What can hang from each mark:
q_128: q_50 q_110 q_181 q_809
q_50: q_128 q_235
q_110: q_128
q_235: q_50 q_809
q_809: q_235
q_181: q_128
q_613: q_128

Every row comes from one small tree of marks. The marks that hang from a mark follow it in brackets, in the order of their numbers. Every link used is in the known rows. Which tree was each row made from?
Known rows:
q_50(q_128): [ -3   3 -19 -11   8   4  10 -25  12   5  -8 -22  -5 -30  -4 -25 -10]
q_181(q_128(q_50(q_235) q_110)): [-17  10  -4   9  -1  -1   9 -20  12 -11  -9  -1  -3  -2  -4  -9 -16]
q_613(q_128(q_110)): [ -5   3   1 -16  15   3   4 -23  41 -10  19  15   3 -23   0  -4   3]
q_110(q_128(q_50 q_809(q_235))): [ -3  10 -12   2 -45  -3  -2  13 -44   9   1  -8  -1  -9  -3  20   6]
q_128(q_50 q_110 q_181 q_809(q_235)): [  4 -14  21  15 -17 -22 -10  20 -15  15   1  16   0  13  -6  19   0]
q_235(q_50(q_128(q_110 q_181)) q_809): [ 20 -22   8  -6  16  -1   4 -19   8  22   6   7   6   6  11 -24   3]
q_128(q_110 q_181 q_809): [ -1  -5  13   2   3 -11  -4  -6  23  -6   7  12  -1   2  -9   5   4]
q_613(q_128(q_110 q_181 q_809(q_235))): [  8   3  14  -5   2   1 -10  11   6   9  13  25  10  15  -1  15   9]
q_50(q_128(q_110 q_181) q_235(q_809)): [  7   3   4  -7  29   8   7 -28   6  15 -21  10  14  24   8 -39 -18]
q_613(q_128): [ -5   7 -15 -16  19  13   3  -4  23 -10   9  -9  -5 -28   3  -1  -1]
q_50(q_235): [ -8   5 -33 -16  27  10  -2 -15   5 -20 -18 -20   2 -20  -3 -18 -17]
q_50(q_128(q_110 q_181 q_809)): [  5  -1  18   4   2 -10   4 -15  20   8   0   9   2   8  -5 -13   2]
q_613(q_128(q_50 q_110 q_181 q_809)): [  2  -8  37  17   3 -11   0  26  19  -2  17  23  -5  16   7  22  12]
q_110(q_128): [-16   6 -14 -14 -20  16   9 -27  15  -8  11 -19  -9 -32  -9  -6   9]
q_613(q_128(q_50 q_809)): [  1   9  -5   4   4  -7   1  31  -9  -9   2  -1  -6 -11  12  19  -1]
q_809(q_235(q_50(q_128(q_110 q_181)))): [ 15 -31   8  -6   1   0  -6 -15   5  23  14   0   7   0  -3 -16  11]
q_235(q_50 q_809): [ 14 -10 -38 -22  18   2  -2  -4 -16   1  -3 -14   2 -27  12  -8  -8]
q_110(q_128(q_50 q_809)): [ -9   9  -4   6 -34  -5   6   8 -18  -7   5 -11 -10 -16  -1  15   9]

Write each row's tree:
[  1 -10  15   8  20  -6   1   2  -2   8 -15  14   5  25  10 -12 -16] | q_128(q_50(q_235(q_809)) q_110 q_181)
[ -1  -5   3  16  15  -4  -6  34 -18 -12 -21 -12  -6  20   3   7  -8] | q_128(q_50(q_235) q_181 q_809)
[ 3  5  6 -1 18 10 -2 25 13 -7  7 -2 -7  4  4 14  9] | q_613(q_128(q_181 q_809))
[-17   3   8  13 -18 -10  14 -20  23   0   6   2 -14 -19  -8   1  -8] | q_181(q_128(q_50 q_110))
[ -5   0   9   8  -4  18   7   9 -21   7 -12 -10  -4  24  10  -7  -1] | q_110(q_128(q_50(q_235(q_809)) q_181))
[ -7   5   7   1 -22  13   2   2   4  -6  10 -12 -10   0  -8   9  18] | q_110(q_128(q_181 q_809))
[ -9  21  -9  12  -6 -10   5  -6  -9 -14 -15   6   4   8  -1   2 -17] | q_181(q_128(q_50(q_235) q_110 q_809))
[ -3  25 -21  -8 -25  -6  -1 -22 -12   6  -3  10   7 -10 -13   7 -11] | q_181(q_128(q_110 q_809(q_235)))
[ 3  2 21 -1 13  0 -2  7 31 -7 17 22  2  9  2 12 13] | q_613(q_128(q_110 q_181 q_809))
[ 17 -20  10   1   7 -10  -3  -6  10   3  11   4   4   6   2  -8  14] | q_235(q_50(q_128(q_110 q_181 q_809)))
[  8  -7  29  12  -7 -10  -8  31  -6  14  13  26   4  21   4  26   9] | q_613(q_128(q_50 q_110 q_181 q_809(q_235)))
[ -2  -6  12  -2  24   8   5 -30  29   1  -9   1   7  14  -4 -34  -6] | q_50(q_128(q_110 q_181) q_235)
[ -9 -20  23  14  15  -5  -2   0  21  -7  -4   5  -3  13  -3  -7  -5] | q_128(q_50(q_235) q_110 q_181)
[-16   4  -9   1 -12  13   6  -6  -8 -14  -5 -20  -5  -9   0  -7   1] | q_110(q_128(q_50(q_235)))
[  7  10 -13   0  -6  -5  -6  36 -35   8  -2   2   2  -6   9  24  -4] | q_613(q_128(q_50 q_809(q_235)))
[ -9  25 -24  11  -1  -1   4  13 -28 -15 -27 -17  -6   3   2   4 -20] | q_181(q_128(q_50(q_235) q_809))
[  4  22 -34 -11  20   3   1 -10 -20 -10 -31 -17  11  -2   4 -25 -19] | q_50(q_128(q_809) q_235)
[ -1   7  -1  -3 -32  14  -5   7 -23   9   6  -9  -3   6 -11  13  15] | q_110(q_128(q_181 q_809(q_235)))
[ 17 -23   0  -5  -3 -10 -19   8 -12   5  14  10   9   5  -4  13  13] | q_128(q_110 q_181 q_809(q_235(q_50)))
[ 11 -12  -7  -5 -27  14 -12  17 -31   5  17 -13   0   4  -3  17  28] | q_110(q_128(q_181 q_809(q_235(q_50))))
